Each row was made from one path, in order. Every step used is in the known rows, and no mark comes twice. Write each row's path.
(in the rows, 128 means zero)
Known rows
bitin duvil: [117  97 156 114 149 112 126 154 127 124 130 152  98 159  66 119 127 167
 130 162 139 152 161 153 107 109 135 139 163 129  74 157 100 132 137 137
 111 137 114 128 157 110 152 109  90 137 144 135 132 143 145 124 129 132
 134 112 118 136 143 131 120 135 140 145  89 108 103 132  93 125 133 136
 100  98 151  85 120 121 115 106 115]
suma duvil: [111 131 156 138 152 124 113 157 133 131 159 126 107  99 133 129 129 157
 132 148 118 139 138 126 108 105 135 138 140 137 130 145 122 141 150 136
 105 135 134 116  96 123 175 147 110 104 117 182 120 117 156  82 126 170
 114 124 134 111 171 114  96 109 169 127 102 126 134 139 148 129 158 151
  98 127 155  74 140 132 135 147 126]
fatifak losul sezat birotuz bitin duvil: [ 49  94 169 155 162 115 119 155 139 109  96 179 129 168  88  86 124 203
 187 146 156 122 172 148 180  73  77 133 168 151  81 131 171 139 150 118
 126 187 140 111 170 104 115 100  58 174 180 109 171 165 189 124 107 133
 146  85 129 137 135 107 123  96 178 133  96 110 113 191  99 105 102 160
  58  64 181  88  84 151  93  94 101]
fefe fatifak losul sezat: [ 82 147 157 127  99 138  96 152 123 107  91 141 118 123 173 144  97 164
 138 108 118  84  79 117 151  95 123 137 130 157 122 101 149 179 144 103
 163 145  96 142 145  96 138 134  69 194 140 138 175 166 136 145 109 118
 108 105 123 105  99 132 116 151 150 166 139 145 133 176 141 115 158 116
  74 129 164 142  49 135 103 127 107]
nuvuk duvil bitin birotuz fatifak fefe: [ 96  76 193 134 116 164 161  99 114 168 107 175 111 148 136 142 111  98
 133 137 109 176 141  88 114 130 101 147 122 146  82  99 161  93 123 128
 106 141 108 135 176 155 127 112  49 158 133 189  65  89 168  93 125 137
 106 150 134 184 170  90  88 144 121 194 118 122 156 118 144  67 135 118
  87  48 115 131  95 167  98 144  98]
nuvuk duvil bitin birotuz fatifak: [114 117 178 140 131 131 162 128 125 116 106 172  82 121 123 104 130 101
 133 111 129 168 135 101 127 149 110 141 143 109  85 129 164  80 128  86
 140 126 127 142 176 156 149 103  66 131 175 193 102  84 157  72 121 164
 122 152 154 166 161  78 106 134 114 187  97 115  93 125 139 110 115 111
  77 117 129 119 109 137 108 160 124]
suma duvil bitin: [119 129 145 167 141 132 117 122 118 104 136 168  94 112 135 117 124 137
 172 173  86 121 118 109 137 107 130 153 136 117 129 157 170 111 101 118
 121 141 100 128 101 134 134 103 135 102 148 178 120  80 152  30 176 116
 120  94 148 118 174 101 114 111 151 109  77 127 147 148 129  88 128 155
  80 109 153  94 105 146 140 161 155]
nuvuk duvil bitin birotuz sezat losul: [ 86 131 138 169 173 104 130 114 108 112 107 194 133 131 100 123  81 127
 167 136 160 133 177 139 192  93 160 128 116 200 147 134 184 140 114  97
 148 141 106  74 182 158  95 104  77 187 177 121 107 104 124  65 117  82
 151 110 178 134 167 135 123  76  71 129 105 126 138 170 153  72 119 130
  29 111 176 111  89 134 138 150  74]
fefe fatifak losul: [ 72 128 124 102 112 145 138 119  69 127 134 140 141 112 131 131 108 143
 107 115 123  98  98  88 135 124 111 132 148 132 104  72 159 136 134  82
 155 170 112 142 157 116 138 160  62 171 147 196 124 146 145 132 112  99
  89 118 109 107 119 128 108 170 150 156 132 114 151 132 117 108 121 154
 104 154 132 158  89 135 105 119 143]
nuvuk duvil: [142  83 148 133 140 127 131  97 122 151 125 200 103 123 116 155 147 127
 124 109 161 131 136 139 112 123 182 130 128 144  85 148 142 111  93 120
 112 146 142 125 175 107 153 148 108 118 108 137  94 107 145 124 148 111
 168 135 134 132 129 111 106 111 123 151 102  98  92 132 151 138 143 130
 110 111 123  95 120 135 143 140 122]
duvil melud: [132 135 102 106  84 102 130 127 145 116 113 122 107 160 134 121 125 145
 143 127  85 162 129 132 108 131 114 147 129 140 125  96 129 121 159 104
 135 106 112  86 130 155 151 103 131 112 142 113 145 124 125 143 117 103
 101 147 120 122  88 122 103 179  93 164 120 147 118 118 128 115 148 163
 145 104 130 132 161 136 140 109 104]
losul sezat duvil: [ 92 129 144 112 128 124  76 181 178 111 136 147  97 140 138 120 128 167
 117 130 120 117 117 187 106 128 135 153 173 127 141 141 112 171 143 103
 125 153  84 130 137 106 162 121 109 122 107  86 168 135 139 100 112  95
 174 114 156 120 103 154  87 121 109 150 100 129 102 145 175 121 161  91
  79 143 169 107  84 179 107 125  88]
fefe fatifak: [122 133 144  84 121 138 104 156  99 128 130 125 138 129 141 137 122 102
  70 106 103 130 142 116 133 145 152 141 152 114 108  90 127 136 124  85
 136 149 123 169 140 142 146 142  65 139 122 177 114 144 113 120 114 139
 135 103 151 110 150 121 150 139 134 157 118 137 129  99 117 146 124 141
 141 170 104 137 127 124 116 121 165]
sezat birotuz: [ 68 124 147 122 157 139 136 143 132 139 126 150 155 153 154 107 114 141
 112 102 134 141 153 136 134 128  85  88 135 118 140 140 149 142 142 107
 116 147 146 107 136 127  76 112  98 145 129 128 138 126 167 140 125 137
 154 143 141 153 115 123 149  90 130  82 131 141 119 151 139 129 118 146
  72 115 133 116 157 116 123 111 110]
suma duvil melud: [111 142 128 111 103 106 119 154 161 125 139 121  85 134 140 112 124 151
 132 138  86 160 133 137  93 112 127 152 153 150 132 111 124 129 177 117
 123 108 122  83 108 154 186 105 126  97 132 157 142 110 141 106 116 127
  89 134 125  97 126 113  82 175 120 164  97 139 119 124 145 118 172 175
 121 107 161  91 171 140 148 118 102]
fatifak losul sezat birotuz bitin: [ 44 128 153 170 150 131 117 135 146 113  91 160 165 143 145  88 128 165
 192 106 150 105 154 123 217  91  71 117 134 146 147 103 199 131 149 103
 139 185 158 106 148 119  90  96  99 174 170 107 181 150 185 126  91 126
 150 108 158 139 129 101 136  79 169 114 142 147 137 192 140 107  87 150
  74  91 154 130  70 158  94  97 120]
suma duvil bitin birotuz sezat: [132 149 172 175 179 102 113 171 140 112  83 165 106 139 154 126  89 153
 182 154 113 116 132 124 166 118 118 143 119 162 175 114 182 140 170 118
 149 122  63 115 123 198 100 107  94 172 191 171 159 106 124  57 118 159
 149  84 156 109 173 125 155  95 137 148  98 160 155 169 169  78 149 123
  39  90 173 122  61 142 133 144 107]
duvil suma: [137 140 103 150 101 143 139 153 105 146 106 116 122 128  91 140 105 172
 184 126 103 133 153 126 133 151 139 128 138 141 135 114 160 129 130  96
 164 152 160 117 106 118 109 139 146 124 133  96 104 142 150 129 156 148
 109 143 146 140 139 112 142 106 122 154 150 148 167 133 138 129  91 146
 150 105 139 134 125 139 131 182 154]
losul sezat duvil bitin birotuz: [ 91 129 144 179 147 154 106 142 145  94 103 155  67 151 136  96 109 114
 147 139  96 130 125 142 108 141 104 148 176 119 150 141 175 116 144  99
 145 137  66 120 144 168 103  55 101 181 181 137 168  86 143  46 101  86
 166  97 167 145 136 119 115 115 113 148  84 144  94 169 150  82 141  98
  45  98 172 146  76 186 115 137  96]
losul sezat birotuz bitin: [ 74 122 155 164 146 129 106 156 166 116  91 154 171 155 153  83 147 147
 176 103 142 111 164 140 218  98  80 121 139 139 162 113 181 134 147 113
 125 179 171 115 136 129  92 102 102 150 161  92 176 151 175 109 111 146
 173 100 171 134 153  96 150  64 165 115 133 163 135 181 134 116  88 135
  90  90 157 127  91 159 101 115 125]
fatifak losul sezat duvil: [ 70 129 142 118 110 129  95 162 148 102 141 160 102 131 139 125 115 186
 135 126 123  96  94 160 117 114 121 152 179 136 126 125 141 164 147  95
 136 161  79 128 140  85 160 125 100 148 119 100 167 135 157 110 109  76
 147 125 128 112  87 160  67 138 116 157 113 118 117 161 173 105 165 109
  71 145 175 117  63 188 109 122  79]
bitin birotuz fatifak losul sezat duvil melud: [ 62 141 127 101  77 111 121 170 167 100 114 139  74 150 144  88 116 175
 126 124  81 157 109 153  90 130  80 166 187 147 119  84 139 134 200  64
 161 132  79  91 151 159 180  87  90 144 161 118 174 126 154 117  71  98
  94 161 131 132  64 129  49 194  77 224 109 130  75 140 172  95 170 132
  74 114 184 135 108 191 110  94  61]
fatifak losul: [ 84 129 109 141 119 130 148  93  91 120 141 144 124 112 126 123 110 171
 160 129 137  95  89 103 128 125 100 120 129 142 119  98 168 130 136 117
 149 149 120 116 136 104 122 141 118 158 161 157 126 131 156 143 117  89
  83 142  95 122  99 127  84 164 148 134 140 107 143 159 124 100 121 149
 104 126 148 150  92 133 123 119 120]
losul sezat: [136 144 151 147 112 126  94 167 168 108  80 131 119 133 172 123 118 149
 156 114 124 108 100 146 139  98 129 137 107 155 141 143 124 178 143 138
 137 132 107 127 127 110 131 115 120 156 117  83 188 154 129 139 122 142
 142 108 135 118 106 121 126 119 129 143 129 153 121 170 153 119 160  86
 101 107 164 120  76 125 121 135 100]

Write each row's path
[ 71 152 140 178 175  92 124 135 111 109 119 160 126 122 112 107  74 141
 173 157 145 133 171 128 199  79 148 133 130 188 173 139 169 161 149 109
 145 134 102  70 148 162 100 103  82 173 178 143 120 106 124  55  99 117
 135  98 185 123 188 128 115  81  94 117 100 150 156 166 153  69 127 143
  23 120 199 108  97 133 141 157  77] | suma duvil bitin birotuz sezat losul
[ 85 101 139 158 148 139 144 174 114 141 104 155 119 172  46 102 110 197
 205 149 125 156 218 151 169 120 113 133 171 148 104 134 174 112 134  84
 146 197 184 107 140 116 102 118  99 139 172  96 101 165 188 116 136 162
 138 116 161 145 167  92 156  73 151 141 116 137 159 148 104 119  65 172
 111  65 160 106 116 151 117 153 157] | sezat birotuz bitin duvil suma
[ 99 134 152 107 169 102  95 187 150 118 127 151 110 154 126 122 111 161
 120 145 125 132 150 162 128 157 130 152 186 136 167 109 138 150 171  94
 138 147  65 131 135 170 131 129  80 150 148 121 155 112 137  80  81 123
 177 107 152 120 130 171 119 106 101 171  97 127 124 131 192 107 161 107
  52 130 162 127  80 191 122 112  77] | bitin birotuz sezat duvil
[ 91 152 119 133 154  74 118 142 118 117 118 145 174 126 114 126  88 154
 154 146 156 124 165 147 216  84 163 128 113 197 161 121 136 175 132 105
 151 130 121  86 151 128 110 135  90 151 141  95 117 138 106 117 114 110
 123 126 160 116 150 154 129  96  70 123 134 121 166 145 143  93 114 140
  73 150 162 110 108 109 143 132  88] | birotuz sezat losul
[ 88  96 182 119 114 163 151 124 125 172 112 115 135 154 143 131 107 106
 108 138 108 181 149  95 108 128  77 143 127 153 104  88 124 106 159 141
 104 129 113 127 151 158 130 124  64 171 127 178  81 111 160 122  95 161
  75 156 135 179 160 115  98 164 129 182 143 128 167 109 146  83 140 109
 108  68 114 146 109 157  95 127  83] | bitin birotuz fatifak fefe
[ 73  91 183 149 170 116 105 185 161 116  99 169 132 179  92  92 132 187
 165 134 153 146 193 161 177  77  89 144 164 140  92 147 147 133 153 126
 111 176 147 117 162 107 116  96  67 164 171 100 170 163 171 118 101 142
 169  94 147 140 156 106 137  85 179 126  86 127 100 176  96 112 106 147
  73  68 171  74  92 145  98  95 115] | losul sezat birotuz bitin duvil
[ 79 147 185 107 120 112 137 198 165 133  98 144 146 134 170 102 125 153
 124  98 138 155 122 138 162 116  76 105 128 122 119 136 118 154 161  90
 137 141 155 127 154 111 135 112  63 131 130 133 153 150 167 139 112 197
 119 165 149 160 123 101 118 104 121 145 127 146 109 139 163 140 132 111
  70 135 142 111 133 117  99 131 103] | losul sezat birotuz fatifak
[ 45 129 149 148 135 138 131 148 133 123  89 156 139 150 179 118  88 185
 149  93 142  98  97 139 152  91  64  87 126 155 153 125 167 177 161 107
 145 159 120 100 148 100  85 108  85 185 139 111 180 155 173 161 101 124
 132 128 128 141  81 117 115  95 140  86 140 155 128 200 149 113 146 131
  28 103 177 123  88 120 113 108  83] | fatifak losul sezat birotuz
[ 77 118 131 167 155 154 126 114 122  98 126 160  75 149 113  94 110 107
 128 142  92 134 145 134 101 149  97 153 184 103 137 136 177 100 133  98
 140 136  69 133 144 182 101  67 117 163 183 155 139  77 146  31  99  86
 160 101 156 140 138 123 121 115 108 147  87 132  93 150 139  90 129 114
  60 107 152 154 100 193 114 132 110] | sezat duvil bitin birotuz
[116  99 130 156 131 128 130 172 103 130 112 139 113 160  33 113 116 197
 209 165 125 152 207 144 164 127 134 151 174 142  95 126 170 113 129 100
 146 179 168 119 133 115 130 129 107 127 166  98  99 168 166 108 141 159
 120 108 159 135 172 101 144 101 146 174 116 133 154 142  97 120  69 167
 134  77 152 109 101 150 119 169 166] | birotuz bitin duvil suma
[118 106 129 100  96  92 126 152 149 108 113 141  85 173  95 109 125 168
 135 152  92 186 154 164  93 111 122 153 166 149  81 116 115 116 167 112
 127 111 104  85 158 141 160  87 108 128 150 115 151 142 128 145 116 107
 101 125 113 118 104 121 106 184 111 171  85 123  88 123  99 114 151 170
 122  78 154 101 164 133 130  89 104] | bitin duvil melud
[ 93 155 167 142  93 119 122 164 143 108  86 144 115 114 162 119 120 184
 168 115 132  93  76 121 150  92 101 132 113 153 116 116 142 165 151 110
 159 135 109 127 149  88 153 133  84 160 140 122 170 163 145 144 119 142
  80 138 114 132 100 116  85 156 138 171 136 138 135 169 155 104 144  96
  74 121 177 131  51 132 104 131  99] | birotuz fatifak losul sezat
[ 51 133 167 122 115 138 103 175 152 102 128 155  89 127 132 102 115 177
 123 125 122 119 108 145 109 121  89 159 189 128 126 116 141 150 179  80
 152 152  78 131 157 116 165 119  74 156 146 133 162 129 167  92  78 113
 127 138 135 134  95 140  64 144 118 200 111 113  95 160 183 107 159  86
  43 139 182 131  66 200  96 119  62] | bitin birotuz fatifak losul sezat duvil
[103 133 124  96 119  87 104 175 168 105 118 139  94 185 134 113 113 160
 125 134  78 164 152 175  99 159 109 159 183 145 154  78 148 134 195  74
 147 118  68  86 135 193 156 104 108 141 167 110 163 114 121 109  80 100
 140 132 149 120  96 159  98 161  84 198 106 141 111 124 180 101 173 150
  86 102 160 122 120 189 131  97  76] | bitin birotuz sezat duvil melud
[ 71 149 179 176 121 126 122 170 137  97  88 158  77 102 166  96 100 175
 184 132 117 100  67 106 144  87  84 146 127 150 123 126 169 158 164 103
 159 138  86 124 138 121 145 107  76 175 174 171 168 127 167  79 109 152
  88 123 134 129 118  95  76 140 151 172 108 145 125 190 159  75 153  96
  31  99 200 123  33 142 103 158  92] | suma duvil bitin birotuz fatifak losul sezat
[102  92 162 136 164 109 112 151 133 113 125 168 127 163  50  90 159 164
 164 161 146 152 203 145 161  96 123 157 176 130  73 142 138 104 130 131
 114 161 139 123 155 127 140 105  87 134 167 127 130 147 152 101 119 135
 152  95 134 126 170 112 130 119 164 153  88 100 117 138  81 117 100 159
 117  93 145  94 103 159 102 101 136] | birotuz bitin duvil
[116 101 147 188 159 158 138  83 116 115  93 189  67 139 123 123 119  91
 145 117 121 128 139 116 111 141 123 134 140 134 112 144 191  87 110 114
 143 130  96 127 178 178  96  79 102 174 180 166 123  67 151  50 122  95
 159 106 156 144 154  89 127 108 117 150  81 134  89 169 136  96 124 116
  70  79 137 137 101 151 123 148 115] | nuvuk duvil bitin birotuz
[ 39 140 163 129 129 140 121 157 130 126  91 149 145 141 186 122  84 171
 112  83 134  99  96 136 156  98  84  96 134 144 143 108 156 183 160  87
 150 172 120 118 160 105  92 121  51 199 132 133 183 156 170 150  94 133
 134 119 138 137  97 114 129 100 152 112 140 159 125 188 149 122 136 135
  40 118 166 126  95 124 108 106 101] | fefe fatifak losul sezat birotuz
[ 63 104 190 127 103 163 126 151 149 138 101 153 115 159 153 122 101 122
 127 147  90 169 131 114 117 128  77 161 143 146 112  97 140 117 151 119
 117 145  76 140 165 152 134  97  55 168 141 152 106 101 163  81 103 130
 101 144 151 175 155 116  83 149 117 189 118 138 156 127 156  63 154 101
  68  63 144 137  70 192  80 134  77] | losul sezat duvil bitin birotuz fatifak fefe
[ 80 130 149 133  98 129 120 142 127  82 124 196  94 133 143 106 124 163
 175 161  84 109  83 130 145 120 104 164 154 110 113 127 173 136 107  73
 148 159  63 145 151 126 142  95  97 119 163 131 143 101 158  53 151  72
 138 115 146 139 112 118  82 144 111 162  81 116 124 152 153  80 135 128
  45 138 166 126  49 192 102 143 127] | birotuz fatifak losul sezat duvil bitin
[140 140 153 168 166 105 116 153 133 100  61 165 110 158 156 129 101 134
 182 146 117 104 129 127 169 131 112 132 118 160 173 107 183 139 151 113
 157 119  61 125 138 188  80  97 104 186 197 142 163 110 106  78 120 142
 150  93 152 123 159 128 168 100 120 144 119 162 160 165 150  81 131 116
  57  81 158 149  54 149 130 131 112] | duvil bitin birotuz sezat
[ 57 133 137 184 139 154 119 120 122  93  98 167  62 141 133  98  96 139
 157 132 102 104 107 123 110 124  89 148 176 126 137 130 200 130 145  89
 154 150  58 127 153 168 104  65 109 200 196 151 176  85 154  49  94  72
 139  96 151 144 114 119  99 132 123 152  91 138  97 185 142  70 141 108
  32 103 180 158  55 189 101 139  88] | fatifak losul sezat duvil bitin birotuz
[ 98 137 123  91  81 113  99 174 191  99 122 135  84 164 148 109 122 169
 129 128  79 155 120 182  96 133 124 160 178 144 129  98 126 146 171  87
 143 122  89  90 126 139 180  90 125 111 121  85 186 116 133 129 103  76
 142 130 140 112  61 154  85 170  81 187 103 142  89 137 176 112 177 140
 105 116 161 106 124 186 118 103  81] | losul sezat duvil melud
[141 148 164 146 176  93 114 178 148 121  76 137 118 155 149 136  97 144
 150 127 137 123 148 133 156 135 116 130 122 174 181 102 150 151 179 122
 153 124  82 111 129 183  97 114  98 194 177 134 162 128 110 113  88 167
 140 110 146 121 145 152 158 100 122 154 133 155 150 160 162 108 153 106
  68  94 150 140  80 145 134 125  89] | bitin birotuz sezat
[ 62 123 148 168 135 162 107 132 105  91 106 157  70 146 137  99  91 126
 127 130  88 109 114 127 117 139  94 159 190 116 140 108 188 129 142  72
 153 156  52 138 163 168 105  82  83 203 190 176 165  99 140  41  84  74
 150  85 158 133 127 121 117 132 124 170  93 140 107 168 140  79 143 114
  38 111 168 165  55 193 102 136 108] | fefe fatifak losul sezat duvil bitin birotuz
[ 60 109 132 178 128 130 128 183 111 124  87 163 121 166  62 104  93 228
 233 143 128 129 176 144 175 106 100 133 163 162 105 128 194 138 151  87
 162 203 164 108 144  94  99 116  90 170 172  84 137 176 195 132 130 150
 122 117 155 149 138  98 129  79 164 156 127 142 156 184 114 100  76 161
  81  57 190 109  70 154 107 158 133] | fatifak losul sezat birotuz bitin duvil suma
[ 47 133 143 144 119 139 167 112  92 106 136 162  91 113 104  93 111 150
 135 147 115 126  99  95 123 136  67 143 170 120 103 106 179 108 160  65
 157 154  93 136 166 151 143 119  76 151 200 194 115 102 174  71 104 111
  78 149 130 155 117 108  68 165 116 192 105  99 115 139 149  77 120 133
  59 137 158 156  81 178  98 131 102] | sezat duvil bitin birotuz fatifak losul
[ 98 134 181 139 122 133 124 175 148  96 104 149  76 130 135  86 126 121
 129 127 101 146 124 128 128 138  88 155 170 110 112 128 143 117 154  78
 149 132  97 144 159 160 148  81  80 138 176 159 150  98 157  47 105 159
 125 134 159 155 146 101 101 129 105 195  89 137  92 139 159 102 140  88
  66 131 148 143  90 169  92 149 104] | losul sezat duvil bitin birotuz fatifak
[117 135 121 135 137 118 118 205 117 139 111 138  94 153  91 137  86 199
 171 141 104 131 175 164 132 167 139 150 183 155 165 107 174 141 163  60
 172 168 102 120 120 159 120 144 103 138 159  94 124 132 153  92 125 145
 144 132 175 131 139 148 131  88 102 178 128 147 166 136 183 113 116 131
  95 113 171 135  93 185 131 166 123] | bitin birotuz sezat duvil suma
